What can hang from each mark:
j_290: j_209
j_521: j_438 j_555
j_716: j_906
j_906: j_290
j_79: j_290 j_438
j_845: j_79 j_209 j_906
j_555: j_79 j_209 j_749 j_906
j_507: j_79 j_451 j_521 j_906
j_451: j_438 j_507
j_749: j_507
j_438: j_209 j_521 j_906
j_209: j_438 j_507

Every row comes from one small tree of marks. The marks that hang from a mark follow it in brackets, in the order of their numbers. Every link used is in the known rows. Which tree was each row made from?
In the rows, 128 means zero.
Known rows:
j_845(j_79(j_290) j_209(j_438(j_521) j_507(j_906))): [173 146 161 145 134 150 138 134 127 217 166 148 103 163 115  90 115 108
 114 145 127 165 176  91 160 118 134  85 112 145 109 100 138 143 125]
j_845(j_79(j_438)): [149 204 126 113 156 140 140 157 148 193 160 147 136 154 129 111 118  93
 165 138 152 149 147 101 182 133 146 114  61 152 105 150 118 130 169]
j_451(j_507(j_79(j_438))): [152 169 125  97 171 153 146 169 158 155 118 145 108 165 143 131 121  86
 153 141 122 130 127 120 164 147 125 113  72 139 114 132 125 131 182]
j_716(j_906(j_290(j_209(j_438)))): [186 207 137 150 119  91 129 165 161 164 114 138 117 166 105 104 108 101
 131 136  96 141 139 110 148 140 160 108 103 142  80 129 120 114 172]
j_845(j_79): [155 202 139 133 144 132 151 159 135 186 163 159 141 151 147  97 118 111
 144 136 154 164 132  89 189 133 155 130  62 149  97 136 109 122 162]
j_521(j_438(j_209(j_507(j_451))) j_555(j_749 j_906)): [222 154  87 139 155 103 128 195 149 162 112 104 108 175 138  65 154  94
 148 158 166 149 184 100 134 158 121 131 110 113  90 119 113 133 165]
j_507(j_79(j_290(j_209)) j_451 j_521(j_438) j_906): [179 153 144 119 162 139  93 148 154 222  90 152 118 169  96 107 148  92
 129 182 120 148 157 123 150 104  96  81 105 133 123  96 151 125 165]
j_438(j_209 j_521 j_906): [155 113 149 187 131 154 137 149 141 142 140 170 139 160 114  84 129 105
 138 125 117 141 116 128 176 165 138  76  50 134  81 161 113 126 156]
j_438(j_521): [158 158 152 152 154 135 159 148 132 156 141 164 116 162 143  77 105 107
 156 134 127 130 135 128 189 154 152 109  58 156  95 149 111 125 152]
j_290(j_209(j_438 j_507(j_451))): [192 168 128 156 124 113 136 142 124 165 124 148  87 147 113  83 129 116
 147 149 119 135 169  88 156 124 140  99 122 138 106 145 149 136 147]
j_290(j_209(j_507(j_79))): [169 171 134 149 150 128 129 162 138 161 120 159  76 150 143  91 122 139
 130 145 138 135 125  93 149 111 137 108  93 152 105 110 143 133 133]
j_749(j_507): [164 163 141 151 161 128 172 151 143 163 129 158 128 130 150 102 116 109
 168 148 118 143 131 112 188 141 140 125  52 132  94 149 109 119 171]
j_507(j_79 j_451(j_438(j_209 j_906(j_290)))): [167 162 118 161 153 145 111 214 164 143 139 185 151 166 114  95 144  90
 132 140 123 179 101 109 127 166 112  89  68 118  91 129 121 129 182]
j_521(j_555): [180 189 136 135 156 109 154 154 146 140 129 149 139 149 162  97 125 101
 144 143 158 121 138 114 180 155 151 139  75 132  91 142 108 120 181]
j_507(j_79 j_521(j_438) j_906): [173 192 142 102 175 129 106 165 171 184  95 155 147 172 139 118 140 107
 144 139 132 155 148 109 168 130 113 103  84 153 110  89 147 121 142]
j_906(j_290(j_209(j_438(j_521) j_507(j_79)))): [182 177 127 159 121 128 121 174 142 171 124 168  74 173 109  76 105 115
 113 139 124 130 151 110 122 137 139  81  99 145  89 100 153 149 120]
j_209(j_438 j_507(j_906)): [194 187 153 128 151 108 138 141 153 144 120 149 123 146 143  95 129 123
 141 126 114 158 183  87 178 138 145 103 112 148  93 122 138 139 138]
j_209(j_438 j_507): [190 188 139 128 134 115 155 136 137 149 138 143 122 155 135  79 121 132
 149 127 132 133 163  95 172 150 148 115 107 145  94 141 138 141 142]
j_290(j_209(j_438(j_906))): [167 162 144 178 121 126 118 121 138 148 123 148 119 142  93 108 132 113
 141 125 103 135 134  97 170 143 141 107  93 134  86 148 137 127 160]
j_845(j_79(j_290) j_209 j_906): [146 174 163 144 152 158 152 141 122 224 192 131 157 145 102 103 122 110
 125 157 150 169 136 104 167 101 148 136  84 155 114 110 104 106 174]
j_749(j_507(j_79(j_438(j_209 j_521)) j_451 j_906)): [167  92 121 141 166 166 132 195 163 178 106 174 103 151 127 124 126  69
 163 158  93 155 161 136 156 114 102  47  57 126 111 134 137 119 157]
j_507(j_79(j_438(j_209 j_521(j_555) j_906)) j_451): [170 105 100 156 139 161 109 186 152 145 121 163 136 179 112 108 140  75
 144 151 145 126 142 146 146 148 103  54  68 117 104 151 143 126 166]
j_521(j_555(j_209)): [169 168 131 145 144  86 144 144 147 158 132 133 120 151 152 103 126 103
 142 159 151 144 139 100 179 147 145 144  70 142  95 148 106 131 158]
j_438(j_521(j_555(j_749))): [176 168 128 145 164 108 159 170 134 156 118 150  97 170 162  59 119  90
 139 149 135 116 164 138 181 158 149 132  54 145  91 140 102 111 148]
j_521(j_438(j_209 j_906(j_290))): [169 178 128 168 132 141 117 165 170 156 141 146 180 165  99  96 144 101
 144 118 127 142 124 112 146 191 124  94  53 117  74 134 115 139 183]
j_79(j_438): [159 190 139 119 168 131 149 144 152 160 134 142 132 153 132 107 120  97
 176 135 128 126 150 124 184 153 146 110  62 154 101 160 120 127 172]
j_438(j_521(j_555)): [174 158 137 150 151 121 154 159 140 144 130 159 122 160 156  79 110  93
 144 144 154 112 144 129 181 160 149 119  68 137  91 144 110 124 166]
j_521(j_555(j_79 j_209 j_749 j_906(j_290))): [180 224 103 136 175  50 146 195 145 173 104 104  80 177 146  78 142  91
 108 166 140 212 164  97 162 163 156 196  64 145  70 122  84 137 144]
j_716(j_906(j_290(j_209(j_438(j_521) j_507(j_79))))): [193 176 122 153 117 115 118 190 157 163 113 154  77 188 110  81  96 123
 116 144 110 136 145 118 123 123 142  73 114 148  92  92 151 128 122]
j_521(j_438(j_209) j_555(j_79(j_290) j_906)): [198 159 126 104 153 118 138 163 148 171 126  96 127 171 124  91 137  87
 129 159 185 135 136 100 151 177 132 165  97 104  72 116  94 138 202]
j_290(j_209(j_507(j_79(j_438) j_521 j_906))): [173 180 133 119 182 132  91 163 173 186  77 163  85 154 127 122 147 107
 127 153 114 155 163 109 153  97 116  68 103 163 114 100 164 137 127]
j_438(j_906): [155 173 146 167 153 133 144 137 139 135 139 160 152 149 128  94 137 122
 153 126 124 155 126 117 194 155 143 111  60 143  93 153 118 123 161]
j_555(j_79(j_290)): [162 191 158 107 169 121 175 136 120 175 136 144 112 163 135  76 123 117
 133 157 136 148 132 119 197 154 153 153  65 144  94 140 106 128 172]
j_451(j_438(j_209 j_521)): [167 128 147 146 158 144 141 183 155 151 144 172 110 152 144  75 106  83
 150 135 125 126 102 109 159 172 142 108  68 142  86 146  92 123 171]
j_209(j_438 j_507(j_521(j_555(j_749)) j_906)): [217 203 127 112 172  79 122 160 164 166  76 145 112 166 153  82 160 100
 113 149 121 153 211 111 172 138 133 120 114 145  93 114 141 123 126]

Write each row's tree:
[205 197 124 116 172 105 107 156 173 164  93 141 148 158 162  98 153 105
 143 152 158 135 178  97 163 147 114 108 109 132 104  93 142 134 153] -> j_209(j_507(j_521(j_438 j_555) j_906))
[175 173 116 134 137  94 124 148 154 172 133 111 130 157 139 104 123  99
 162 157 162 124 139  87 162 162 130 145  77 133  99 132 111 139 159] -> j_521(j_438 j_555(j_209))
[195 167 123 127 176 115 119 159 180 177  83 148 157 136 158 123 144  81
 162 159 133 136 159 107 171 140 105 116  77 110 100 106 129 115 174] -> j_749(j_507(j_521(j_438 j_555) j_906))
[174 206 140 162 130 121 134 141 155 142 140 153 168 165  98  97 134 109
 135 116 114 157 150 118 167 179 143 105  74 132  76 146 128 138 165] -> j_209(j_438(j_906(j_290)))
[183 225 147 139 179 104 128 162 175 171 103 175 146 161 144  86 150 113
 119 143 118 186 174 121 171 148 136  91  84 154  89 110 133 142 146] -> j_209(j_507(j_521 j_906(j_290)))
[182 190 140 114 181 105 113 173 171 158  85 169 143 162 166 122 147  98
 113 152 147 156 148 120 175 120 125 114  85 144 101  99 138 114 156] -> j_507(j_79 j_521(j_555) j_906)
[172 146 134 141 176 130 148 182 147 163 105 174 120 138 153 119 133 106
 158 160 105 184 153 111 178 103 116  96  67 130 114 119 134 115 158] -> j_749(j_507(j_79 j_451 j_906))
[170 140 160 125 177 144 152 150 158 178 112 163 123 139 142 114 123 112
 138 167 111 160 141 127 179 113 118 105  61 126 102 107 120 123 167] -> j_749(j_507(j_79(j_290) j_906))
[170 194 145 165 131 131 128 173 140 202 158 158 115 166 127  97 120 101
 107 122 119 187 180  80 145 130 142  87  97 150  97  90 141 148 119] -> j_845(j_79 j_209(j_438(j_521) j_507(j_906(j_290))))
[177 169 150 114 157 142 155 145 138 169 141 155 112 168 136  71 119 143
 130 162 155 137 138 127 165 134 130 107  86 145 105 114 133 140 149] -> j_209(j_507(j_79(j_290)))
[188 147 137 160 118 113 127 143 137 155 117 147  88 152 127  94 108  84
 133 143 132  92 149 111 156 144 148 114  99 131  87 137 129 129 160] -> j_290(j_209(j_438(j_521(j_555))))
[160 206 140 136 175 128 101 182 178 173  99 161 104 154 118 135 130  84
 126 136 103 157 153 114 144 119 132  86  72 151  94 104 134 136 168] -> j_507(j_79(j_438) j_906(j_290(j_209)))
[190 158 132 113 191 118 148 180 136 150 129 132  88 160 152  67 107  79
 137 172 169 152 127 111 160 175 144 173  96 121  82 117  82 130 187] -> j_451(j_438(j_521(j_555(j_79(j_290) j_906))))
[155 147 144 194 133 148 135 167 157 149 142 175 152 168 104  77 130  95
 125 125 112 154 122 139 162 182 138  69  41 129  69 150 110 134 165] -> j_438(j_209 j_521 j_906(j_290))
[168 168 152 120 197 126 142 176 170 132 113 164 112 136 172 121 124  76
 148 137  93 166 117  77 174 160 133 138  91 130 102 121  88 124 198] -> j_451(j_438 j_507(j_906))
[163 132 126 144 140 156 115 148 168 167 110 145 165 170 108 114 158  83
 135 137 116 138 105 112 159 183 100  96  76 109  95 137 120 129 188] -> j_451(j_507(j_521(j_438(j_209 j_906))))
[145 193 125 107 168 101 144 149 136 183 128 121  88 159 131 109 123 101
 162 155 122 168 144  95 188 147 147 143  56 163 105 157 119 138 138] -> j_555(j_79(j_438) j_209)
[200 208 127 153 119  90 128 169 161 157 117 138 104 165 112  88 113 120
 129 142 106 143 152 101 138 137 154  97 123 140  86 116 134 129 152] -> j_716(j_906(j_290(j_209(j_438 j_507))))
[184 176 123 109 184 117 133 177 170 148 102 163 126 149 178 109 134  62
 136 163 139 129 106 102 162 174 122 151  95 115 102 130 101 118 204] -> j_451(j_438 j_507(j_521(j_555)))
[164 132 145 192 116 140 119 125 130 152 129 157 104 152  89  91 118 106
 140 128  99 126 138 113 169 144 142  86  87 138  87 149 136 128 143] -> j_290(j_209(j_438(j_521 j_906)))
[199 124 110 146 154 136 127 177 164 140 121 125 108 165 135  87 125  84
 149 148 169 127 164 121 144 162 135  91 103 127  79 138 115 150 166] -> j_79(j_438(j_209(j_507) j_521(j_555(j_906))))
[200 126 136 145 170 125 117 197 175 129 119 172 104 142 174  81 126  83
 131 143 139 139 139  89 146 159 129  95 100 124  85 111 103 129 163] -> j_451(j_438(j_209(j_507(j_906)) j_521(j_555)))
[165 169 105 168 173 144 125 208 159 147 128 188 144 140 129 101 132  94
 161 157 107 191 113 111 138 149  99  99  55 109 100 124 128 123 176] -> j_749(j_507(j_79 j_451(j_438(j_906(j_290)))))
[176 132 133 194 117 137 119 129 129 146 129 157  88 148  96  75 123 124
 136 133 108 130 152 103 157 141 136  74 105 138  92 139 149 142 122] -> j_290(j_209(j_438(j_521 j_906) j_507))
[163 114 103 171 184 152 134 208 134 160 116 182  86 150 139  67 122  91
 171 165  88 174 130 130 157 135 100 100  45 125 113 132 126 103 136] -> j_555(j_749(j_507(j_79 j_451(j_438(j_521 j_906)))))
[186 192 146 126 179 100 123 155 169 157  90 163 152 152 165 113 149  89
 126 147 138 151 158 120 190 138 135 117  85 140  95 125 122 117 171] -> j_507(j_521(j_555) j_906)
[200 192 111 140 138 110 115 160 139 201 139 119 129 165 137 112 145 105
 108 148 186 178 167  75 140 119 135 141 136 138  96 100 147 143 135] -> j_845(j_79 j_209(j_438 j_507(j_521(j_555(j_906)))))
[186 192 113 101 156 123 112 170 163 177 101 141 150 175 149 105 135 101
 142 151 178 110 134 117 153 148 112 130  81 133 107 101 147 123 158] -> j_507(j_79 j_521(j_438 j_555))
